In the rows, 128 means zero.
Known rows, with every way that one mark hangs from another
lumaf[duziv]: [137 102 107 121 170 111 124 109 166 133 142 112 127  95 139 136 101 119
 157 143 140 128 116 169 134  82 124 132 136 166 139 114 139 156 151 148
 121 145 141 145 165 161 146 127  94 119 129 182 102 116 135 146 161 117
 112 135 145 114 143]
neto[manis[loda lumaf nelon rufu[mazig] tiled]]: [105 128 103 151 200 117 133  98 219  95 146 128 158  64 156 106  71  89
 189 178 164 111  84 150 116  92 158 119 123 152 151  67 123 134 161 145
 118 174 121 121 168 207 162 136  92 121 129 173 142  99 136 150 153 173
 168 127 145 109 141]
duziv[lumaf[manis[kebeg loda zapud]]]: [140 116 107 136 181 120 112  99 191 116 130 114 154  80 144 133  90 114
 178 159 148 126 115 157 115  78 145  98 116 179 147  92 132 141 152 143
 104 146 143 130 158 185 136 137  95 135 112 182  97 125 123 141 158 142
 155 159 149 116 149]
vibo[rupet[manis mepip]]: [134  82 103 127 164 112 119  92 160 128 131 115 132  87 118 137 129  95
 160 156 133 135 121 179 114  98 121 137 136 146 144 106 135 141 124 129
 106 128 149 139 138 181 124 127  90 105 131 192 119 108 140 155 150 108
 123 146 159 109 140]
rufu[manis[fubep[midib] kebeg lumaf[duziv] nelon] mazig]: [129 112  96 153 222 138 138 100 218 105 154 118 130  43 159 110  97 104
 180 175 152 136  88 165 144  69 138 135 148 155 123  96 128 137 181 166
 118 162 134 129 152 219 162 132  69 147 124 178 121 101  95 131 159 181
 146 152 155  95 113]
gapu[vibo]: [128 102 113 134 174 107 121 109 148 130 134 113 125 101 136 135 118 124
 160 142 130 122 125 160 126  82 116 124 139 169 158 107 141 153 131 136
 110 146 128 147 161 163 140 137  98 102 132 173 108 136 133 144 168 118
 134 138 142 115 153]
rupet[manis[fubep kebeg nelon]]: [125 111  99 144 204 116 128  95 174 127 143 119 134  62 144 112 111  99
 164 165 128 128 113 155 120  89 144 116 127 161 134  87 123 144 141 129
 122 140 140 131 158 181 160 138  70 116 126 185 109 102 130 146 159 159
 149 147 155  92 127]
gapu[gamav mepip]: [118  83 137 110 171 101 112 100 156 113 139 117 120  98 143 140 109 121
 173 126 116 129 135 167 109  78 105 136 144 172 148  91 148 147 132 136
 110 144 131 140 150 161 155 147  92 111 135 185 108 132 141 139 146  97
 120 140 141 123 160]
lumaf[duziv manis[fubep loda neto zapud[kibu]]]: [132 119 112 113 208 119 123  90 211 115 137  91 153  90 165 126  84  86
 167 166 158 141  94 167 122  87 179 103 117 181 134  97 110 148 144 144
 121 178 173 141 128 184 155 162  77 134 129 191  92 131 133 150 165 141
 150 131 149  97 133]
zapud[kibu]: [140 122 109 121 168 103 127 105 164 125 139 118 123 102 128 134 108 114
 168 138 131 113 127 176 130 101 123 136 129 171 121 101 130 146 144 134
 119 129 133 151 161 149 129 132  97 119 138 172 106 121 133 153 164 112
 134 133 146 109 156]
vibo[rupet]: [138 106 109 124 180 113 127 109 154 122 118 120 139 105 119 135 117 111
 168 150 139 119 112 157 133  81 117 148 126 163 135 105 128 143 141 131
 111 141 144 144 161 176 139 128 102 107 126 182 112 110 127 138 155 107
 126 143 147 113 146]
nelon[manis[lumaf zapud[kibu]]]: [144 132 112 120 168 108  99  96 191 120 131 114 135  72 129 119 117 115
 176 166 127 123 100 173 126  96 133 133 113 181 118  94 118 130 131 145
 116 138 150 146 156 173 122 134 103 145 131 169 112 128 142 140 166 134
 152 153 151 104 150]
nelon[manis[loda lumaf rufu tiled zapud]]: [107 124 122 130 185 109 105  91 209 111 122 112 158  66 141 116  84 103
 183 179 150 117  85 155 106  80 160 122 109 168 146  87 112 134 132 149
 101 164 148 142 166 205 152 140 108 130 121 184 135 117 157 161 148 154
 172 137 147 109 151]
gapu[gamav mepip vibo[rupet[manis[neto]]]]: [116  62 137 116 184  94 113  92 154 104 143 104 128  97 150 126 126 106
 161 153 120 154 116 161  93  84 115 135 148 170 169  94 148 144 107 120
 104 156 157 146 128 198 146 173  75 109 138 189 135 147 135 147 147 109
 130 146 155 113 149]
zapud[kibu manis[fatod kebeg]]: [126 114  99 130 168  93 120  92 189 111 154 135 140  82 144 124 115 116
 182 149 122 120 120 165 128 108 130 130 120 160 105  98 133 137 133 132
 116 133 142 143 161 178 135 149  76 136 123 180 114 128 125 165 167 129
 130 145 160 111 131]
nelon[manis[loda lumaf tiled]]: [129 111 110 138 180 112 104 104 196 115 139 113 147  74 122 113  89 113
 178 161 142 123 108 166 118  94 153 140 126 165 135  93 120 137 141 151
 108 157 145 140 183 186 144 143 114 118 118 183 129 104 149 155 163 139
 153 141 134 113 150]
rufu[manis[fubep nelon] mazig]: [129 129 106 151 205 128 141 102 174 109 135 109 119  65 149 121 107 108
 180 178 148 108 105 173 148  81 132 136 149 166 137  93 132 140 153 134
 126 156 123 134 156 183 169 126  84 106 124 173 111  96 108 136 170 133
 148 138 148  92 125]
rupet[manis[fatod] mepip]: [115  82 101 129 161 106 112 101 172 129 148 120 125  79 136 132 124 100
 166 160 128 125 130 179 110  94 118 125 140 147 147  96 148 130 123 136
 112 135 138 137 139 180 139 121  85 112 125 187 109 120 145 170 154 125
 117 134 148 114 142]
rufu[manis[loda lumaf zapud[kibu]] mazig]: [136 129 105 137 184 119 122 100 211 106 135 114 135  80 143 120 100 110
 200 178 156 117 114 191 123  92 150 124 133 178 137  91 142 133 159 148
 107 155 142 134 146 200 132 124  95 133 127 165 113 123 113 141 166 137
 163 133 144  95 151]
duziv[lumaf[manis[kebeg loda rufu[mazig] zapud[kibu]]]]: [129 149 114 135 181 124 127  73 205 105 138 112 158  80 146 128  86 102
 194 161 162 121 105 170 121  83 157 106 111 170 147 102 125 126 156 146
  95 137 147 143 139 203 130 140  84 157 125 171 119 139 108 144 156 154
 174 149 159 112 155]
manis[neto zapud]: [119 111 113 119 189 112 111 109 174 111 127 114 138 101 153 142 104 104
 163 162 140 115 111 158 107  71 137 108 120 185 144  91 131 148 133 131
 108 155 150 150 140 176 154 128  97 108 117 168  99 122 129 146 144 132
 141 139 155 100 155]
duziv[lumaf[manis[fatod fubep kebeg loda nelon rufu]]]: [101 138 107 140 213 124 132  79 207 106 131 120 169  60 156 112  77 100
 193 168 159 118  84 136 124  80 156 108 106 158 152  78 116 124 147 137
 108 165 125 113 163 214 168 157  71 136 122 193 115 122 128 147 154 176
 171 144 146 121 134]
zapud[kibu manis]: [146 118 100 130 164  97 121  94 170 114 146 119 124  93 134 135 118 112
 166 145 127 115 124 182 137 113 130 134 132 164 102 108 123 154 131 126
 128 134 144 151 155 148 128 145  89 124 142 182 107 123 128 158 174 100
 132 148 154 106 138]
rupet[manis[fatod fubep kebeg loda lumaf] mepip]: [ 99  88  99 138 200 120 114  84 221 121 146 117 166  64 132 109 110  92
 200 165 130 143 116 169  93  83 154 104 120 144 157  80 144 123 126 148
  97 157 145 124 144 231 151 142  75 119 124 204 113 122 144 160 144 185
 157 139 138 111 140]
duziv[lumaf[manis[fatod]]]: [141 120 102 135 167 114 114 102 167 120 133 123 141  86 137 137 107 118
 174 162 141 117 109 170 137  92 109 129 128 170 135 100 135 135 142 139
 119 146 125 129 155 167 142 130  95 137 123 183 100 131 121 136 174 120
 129 152 143 125 143]
duziv[lumaf[manis[fatod fubep kebeg loda tiled]]]: [118 121 105 140 199 119 130  93 198 111 137 123 170  73 139 118  77  94
 201 160 149 128 104 144 117  83 155 117 115 161 144  87 115 140 154 146
 102 168 134 122 167 203 161 153  86 129 108 195 115 119 126 157 166 158
 158 144 141 118 139]
fezop[gapu[gamav mepip vibo[rupet]]]: [120  78 138 113 170 117 113 102 137 111 123 128 118 110 142 139 132 127
 180 131 127 138 113 162 118  75 103 144 163 161 168  97 160 150 121 130
  99 158 144 151 161 178 154 154  84 108 136 187 136 147 139 136 154  81
 127 141 149 130 169]
lumaf[duziv manis[nelon tiled]]: [135 105 108 132 177 113 127 109 176 128 149 127 127  70 166 124  82  95
 147 156 151 137  96 153 147 101 139 140 142 157 122  99 119 156 167 150
 130 155 130 137 164 151 160 144  87 134 122 184 108 103 140 144 175 119
 123 133 159 111 125]
vukof[nelon[manis[lumaf]]]: [140 125 100 137 175 113 104 101 181 116 139 110 130  63 119 124 119 127
 167 166 126 120 106 174 139 106 125 136 133 163 118  90 135 136 136 140
 127 137 129 135 173 164 144 127 115 130 132 177 119 116 139 130 160 135
 144 159 143 103 150]
neto[manis]: [140 107  97 139 175 103 120 113 163 120 140 111 141  92 132 131 115 116
 160 156 130 109 112 163 121  97 119 118 134 159 134  94 134 148 137 130
 132 149 133 130 162 155 136 127  98 105 125 180 109 117 140 148 166 117
 123 146 139 115 140]
neto[manis[fatod fubep[midib] loda lumaf nelon tiled]]: [101 110  96 146 233 111 126 111 219  97 143 131 153  58 159 100  79  86
 192 188 150 112  73 127 115  83 144 123 121 150 125  48 101 135 172 150
 118 198 124 108 166 209 174 149  75 120 124 185 131  99 137 159 162 175
 150 134 126 108 122]
lumaf[duziv manis[fatod]]: [133 100 107 129 166 116 119 108 182 129 140 116 141  87 155 132 106 115
 156 157 142 134 100 161 147  91 122 135 142 157 133 114 136 139 150 153
 124 156 141 133 151 170 155 134  87 138 121 180  94 129 135 145 176 118
 110 138 145 124 122]
rigop[fatod]: [117 107 115 130 182 104 115 113 161 129 141 121 125  97 128 139 106 123
 176 149 130 114 127 163 130  93 107 129 136 164 129 107 143 145 131 133
 113 144 127 143 158 165 152 131  97 117 130 168  97 118 142 145 157 112
 123 135 135 117 146]
manis[neto]: [126 107 111 124 188 108 118 105 171 110 136 112 136 105 139 137 104 107
 157 148 136 118 121 164 115  84 133 119 129 174 141  99 136 148 124 135
 119 147 145 149 153 173 151 134 103 105 127 174 109 118 129 149 150 131
 137 138 152 109 151]
fezop[gapu[mepip vibo[rupet]]]: [131  92 118 123 167 112 114 110 139 112 114 125 123 113 132 132 129 122
 178 132 135 133 113 151 122  80 112 134 156 156 163 109 154 143 124 130
 101 159 144 150 162 180 143 141  95  97 138 187 134 136 133 140 155  98
 128 137 151 132 166]
rupet[manis[fatod fubep kebeg lumaf neto] mepip]: [103  86  95 134 199 118 117  79 222 109 150 117 167  62 145 111 115  82
 188 171 126 148 105 164  90  80 151 102 120 152 148  81 144 129 104 145
 106 155 153 133 128 234 152 144  72 122 122 199 118 130 133 155 138 195
 157 146 157 103 137]
rupet[manis[loda lumaf tiled]]: [131  94 100 141 179 108 113 107 198 120 141 116 142  83 130 112  89  92
 175 165 145 131 121 175 105  99 161 126 131 160 143  91 124 148 143 142
 111 152 137 137 166 181 146 135  98 120 134 187 125 106 144 160 164 144
 152 134 141 107 151]

Rows
[106 107  93 138 233 115 123 105 211  92 137 126 136  57 169 116 102  94
 176 191 148 119  80 152 124  76 133 129 138 169 118  71 122 126 150 143
 118 182 131 124 140 217 178 145  78 125 122 180 118 110 111 142 158 172
 151 142 147 101 120]	rufu[manis[fatod fubep[midib] lumaf nelon neto]]
[ 99 123 124 131 184 106 112  90 194 115 131 108 154  70 140 120  78 107
 175 169 146 115 101 142 100  75 161 114 105 161 146  98 115 137 139 141
  94 150 153 146 170 205 153 144  97 122 101 177 142 111 153 178 143 153
 169 140 158 107 145]	nelon[manis[kebeg loda rufu tiled zapud]]
[126 101  96 144 203 115 127 103 224 113 151 109 176  65 140  96  73  92
 192 166 144 141  87 147 106  90 169 109 117 151 147  81 117 153 157 161
 122 182 145 123 175 209 153 151  82 122 117 204 123 109 143 153 158 184
 149 139 142 110 128]	neto[manis[fubep kebeg loda lumaf[duziv] tiled]]
[131  50 125 121 168 110 113  85 185 134 148 118 131  74 147 126 130 107
 164 158 127 170 104 191 110  92 115 139 150 147 169 100 151 149 121 152
 100 147 155 140 131 204 125 155  71 134 139 202 126 144 151 134 155 125
 126 145 157 116 145]	gapu[gamav vibo[rupet[manis[lumaf[duziv]] mepip]]]
[102 116 101 142 231 114 127 108 197 110 137 133 147  54 166 118 104 101
 178 187 134 109  77 117 116  62 124 106 115 160 123  60 107 131 165 141
 116 175 130 113 149 202 172 136  63 130 104 172 112 113 125 155 156 167
 141 155 151  99 114]	neto[manis[fatod fubep[midib] kebeg nelon zapud]]
[114 127 104 128 179 105 129 107 193  96 140 128 130  83 169 125  92  91
 189 188 156 111 105 172 120  89 139 136 128 179 129  88 131 141 151 139
 101 163 142 146 139 206 157 129  87 133 107 157 132 118 112 167 160 136
 147 120 173  81 139]	rufu[manis[fatod neto tiled zapud[kibu]] mazig]
[137 128 113 116 180 108 100  93 204 106 135 114 142  75 144 120 111 106
 172 170 130 128  96 174 115  93 142 123 112 187 119  91 119 132 118 142
 114 148 160 152 144 187 130 143 100 141 126 169 119 129 138 142 155 151
 158 155 159  97 150]	nelon[manis[lumaf neto zapud[kibu]]]
[109 119 105 137 196 105 132 111 181 118 122 126 158  71 157 121 100  92
 190 190 139 107  86 136 109  73 132 114 111 165 138  71 111 145 146 139
 120 180 136 123 152 191 166 132  81 109 109 186 113 116 147 164 163 143
 137 131 144  95 129]	neto[manis[fatod fubep tiled zapud]]
[145 117  99 133 178 114 115  96 169 106 139 109 143  97 141 142  98 105
 157 155 144 124 109 173 124  94 128 113 132 180 137 101 134 142 128 134
 125 145 141 146 146 163 137 142 100 129 129 184  99 128 119 134 165 128
 144 157 152 117 146]	duziv[lumaf[manis[neto]]]
[116 114 116 128 196 109  99 101 215 102 132 108 156  74 148 115  82 100
 178 177 149 126  96 156  97  80 162 114 114 180 140  83 115 138 133 147
 102 172 162 146 160 205 151 149 106 122 112 175 128 109 147 157 146 161
 169 142 150 100 153]	nelon[manis[loda lumaf neto tiled zapud]]
[118  98 106 131 218 124 119 101 199 117 138  99 145  84 154 131  90  99
 166 160 151 135  95 154 137  69 148 124 140 153 129 102 113 137 167 158
 119 182 152 125 140 193 170 152  74 136 123 190 100 121 129 156 173 135
 127 137 123 120 118]	lumaf[duziv manis[fatod fubep[midib] loda]]
[137 130 110 119 175 106 110  97 196 115 132 123 142  90 152 133  88 109
 190 167 151 116 109 169 123  96 137 117 112 184 133  84 124 130 156 140
 105 161 139 129 150 176 134 141  88 149 123 176  99 140 126 146 174 125
 143 138 144 116 151]	duziv[lumaf[manis[fatod loda zapud[kibu]]]]
[131 115 109 124 166 113 109  82 194 124 135 103 148  66 137 116 103 120
 158 168 139 131  81 173 135  89 132 136 130 162 139 117 129 136 126 155
 120 145 147 149 163 189 142 141  99 144 133 189 125 128 150 145 157 149
 141 149 149 122 137]	nelon[manis[lumaf[duziv] rufu]]
[122 100 117 124 181 121 110 110 199 128 134 110 147  88 170 132  87 112
 168 170 153 129  97 158 130  74 145 116 130 167 145 102 132 138 160 153
 111 174 150 126 145 187 160 139  81 138 112 183  90 124 139 148 167 128
 122 132 138 122 131]	lumaf[duziv manis[fatod loda zapud]]
[123 108  97 142 183 103 129 112 170 115 143 136 121  60 150 116  90 107
 164 160 141 119 116 156 124 101 136 137 137 157 126  92 131 152 161 133
 112 141 117 135 181 170 154 133  90 112 104 180 128  90 125 162 160 135
 142 138 167 100 131]	rufu[manis[kebeg nelon tiled]]
[113 111 107 131 200 118 116 100 194 110 153 134 148  73 171 120  99  98
 156 157 138 130  97 136 128  90 141 115 127 164 132  82 134 127 140 136
 118 152 133 130 149 191 165 151  78 135 103 173 108 117 127 149 153 159
 142 145 161 113 125]	lumaf[manis[fatod kebeg nelon neto]]
[126 105 108 128 174 105 131  91 161 121 121 108 143  93 125 128 121  97
 158 173 144 122 101 167 119  91 131 142 125 152 145 111 120 140 124 122
 115 133 152 143 146 188 139 131  92 118 138 191 132 115 139 153 154 118
 138 143 159 111 138]	vibo[rupet[manis[rufu]]]
[129 123 103 142 209 120 122 105 198 111 126 125 156  54 160 111 107  98
 181 188 140 113  73 142 119  80 136 103 113 174 129  58 115 139 143 139
 132 180 134 115 152 185 158 130  82 117 131 184  97 114 139 125 162 169
 153 151 146  96 130]	neto[manis[fubep lumaf nelon zapud]]
[120  67 139 119 181  94 116  93 148 114 139 126 110  76 157 119 125 113
 160 151 123 145 112 153 113  91 108 144 150 161 158  83 140 142 130 119
 102 151 136 131 143 181 147 166  69 114 138 187 133 134 141 137 157 105
 127 144 155 111 145]	gapu[gamav mepip vibo[rupet[manis[nelon]]]]
[117 106 113 121 184 115 119  94 211 123 138 108 157  87 145 117  81 112
 174 155 156 130  95 167 121  84 152 121 120 160 156 104 134 142 143 156
 112 159 140 140 162 198 152 138  97 131 141 192 116 127 147 145 145 155
 145 130 136 125 150]	manis[loda lumaf[duziv] rufu]
[102 147 109 135 192 112 136  90 206 106 146 141 153  57 171 109  99 104
 189 185 146 104  77 137 119  83 133 112 104 162 136  70 127 117 157 135
 112 149 124 126 146 207 152 127  65 148 114 156 134 128 125 157 149 171
 151 133 166  98 129]	neto[manis[fatod kebeg nelon rufu[mazig] zapud[kibu]]]
[132 123 101 126 182 103 123 106 177 119 137 131 115  59 158 118 103 116
 171 169 141 115 112 165 126 105 133 125 121 173 114  88 132 140 161 127
 111 135 127 135 159 172 136 133  84 135 110 169 113 113 120 154 160 134
 146 141 172  92 133]	rufu[manis[kebeg nelon zapud[kibu]]]
[ 90 117 110 130 230 116 124 102 227  98 140 133 162  74 167 101  69  78
 198 174 157 125  88 133 106  75 169 116 108 173 144  52 115 139 145 147
 104 197 133 123 162 223 191 154  83 111 121 185 122 106 139 150 142 192
 170 118 141 101 144]	manis[fatod fubep loda lumaf nelon neto tiled]
[ 88 134 121 128 212 114 141  91 188 116 124 131 152  58 163 114  83  84
 181 166 150 114  84 124 109  62 156 111  94 165 143  76 105 147 149 138
 106 159 131 141 160 199 177 140  78 118 114 185 125 105 139 154 141 168
 173 132 169  91 142]	manis[fubep kebeg nelon rufu tiled zapud]
[128 128 113 118 182 102 123 110 198 116 135 148 124  66 162 113  88  90
 183 166 148 122  96 151 120  95 140 129 103 179 116  68 113 145 162 145
 108 155 125 140 158 167 143 131  96 140 131 169 114 113 138 141 160 147
 160 132 165  92 153]	manis[lumaf nelon tiled zapud[kibu]]
[100 110 111 128 252 131 119  99 232  91 142 119 154  65 168 114  83  83
 184 175 151 129  87 129 100  52 168  94 103 176 133  58 112 133 162 145
  97 178 152 131 145 229 173 152  77 125 120 176 112 107 119 141 131 202
 178 146 151  89 140]	manis[fubep[midib] kebeg loda lumaf nelon neto zapud]
[101 106 119 116 198 113 114 119 227 119 142 144 146  61 181 105  63  99
 188 183 165 128  83 135 121  74 154 124 113 177 144  65 123 143 175 163
  96 185 127 122 169 204 173 134  83 139 115 178 111 108 145 148 148 174
 141 117 146 110 145]	manis[fatod loda lumaf[duziv] nelon tiled zapud]
[109 111 101 135 202 109 125  91 191 100 139 112 156  86 156 130 113 100
 180 171 131 112 103 158 122  84 141 118 122 173 124  89 125 142 111 128
 127 172 157 142 141 195 172 155  76 108 127 189 106 123 125 156 159 146
 138 139 150 103 128]	zapud[manis[fatod fubep neto]]
[132 111 111 137 195 121 117 105 180 122 145 116 134  87 150 129  92 107
 153 153 151 121 114 156 137  97 147 118 138 164 134  90 128 138 156 135
 122 156 132 127 160 157 156 142  91 116 125 177  96 103 136 144 169 120
 145 138 138 115 135]	lumaf[manis[loda nelon]]
[123 120 110 136 191 125 123  97 230 110 140 105 168  71 159 117  85 106
 188 187 162 123  76 165 118  73 151 101 119 161 165  89 136 134 152 158
 115 176 148 131 144 217 151 124  84 133 130 176 122 128 133 141 148 171
 150 132 145 113 141]	neto[manis[loda lumaf[duziv] rufu[mazig] zapud]]
[111  97 104 133 194 108 129  94 174 127 144 123 124  60 144 119 101  74
 163 164 142 129 114 161 107  95 144 122 130 145 137  79 117 151 134 134
 116 150 130 133 147 174 155 139  79  98 130 195 116  95 151 163 158 137
 144 129 158  93 137]	rupet[manis[fubep nelon tiled] mepip]
[133 105 105 125 180 113 123 112 197 125 148 139 130  65 159 111  79 101
 167 157 152 135  97 155 134  91 139 142 125 166 126  83 125 156 167 159
 114 157 124 137 177 173 156 133  96 132 128 182 114 105 138 133 159 152
 132 131 155 109 140]	manis[lumaf[duziv] nelon tiled]
[110 129 116 135 199 126 134  78 181 118 115 105 166  74 154 134 109  92
 173 162 139 127  86 145 116  65 152 103 113 161 146 104 113 136 130 139
 120 153 151 141 129 193 160 140  79 129 116 193 102 132 137 146 160 152
 169 153 157 102 129]	lumaf[manis[fubep kebeg rufu zapud]]
[103 132 119 144 174 119 122  88 201 105 137 125 155  64 139 114 100 106
 194 178 147 113  85 160 132  73 133 150 125 157 144  96 123 122 133 157
 107 153 136 142 162 221 162 131 101 143 120 172 148 119 136 158 157 161
 159 139 151 112 143]	nelon[manis[fatod lumaf rufu[mazig] tiled]]
[114 109 108 134 184 108 113 116 186 117 124 116 139  82 155 132  98 124
 182 185 149 104 113 167 118  81 136 122 134 176 142  89 145 132 151 134
 103 168 134 125 156 191 157 123  94 106 106 175 105 117 129 162 160 122
 135 126 140 112 142]	rufu[manis[fatod loda zapud]]
[122 101 113 121 184 113 111 114 212 124 135 124 148  81 155 117  72  97
 182 162 160 137 100 158 113  78 155 121 114 170 147  88 125 153 167 163
  98 172 144 137 164 193 155 130  98 130 121 184 109 115 144 147 151 153
 146 128 145 110 154]	manis[loda lumaf[duziv] tiled zapud]
[ 90 130 118 130 222 135 140  86 236 111 143 121 164  61 168 104  77  96
 204 178 167 123  74 147 140  63 158 128 119 161 161  77 129 126 156 160
 108 185 129 123 154 239 189 143  72 134 135 181 119 119 132 132 147 196
 160 117 136 110 140]	manis[fatod fubep loda lumaf[duziv] nelon rufu[mazig]]
[141  93 101 137 172 108 125 101 163 128 134 118 142  89 119 120 127 107
 162 158 127 134 120 164 117  94 131 141 129 152 137 108 128 143 137 128
 109 123 153 139 157 192 134 133  88 122 121 186 125 110 125 154 153 128
 131 152 161 102 134]	vibo[rupet[manis[kebeg]]]
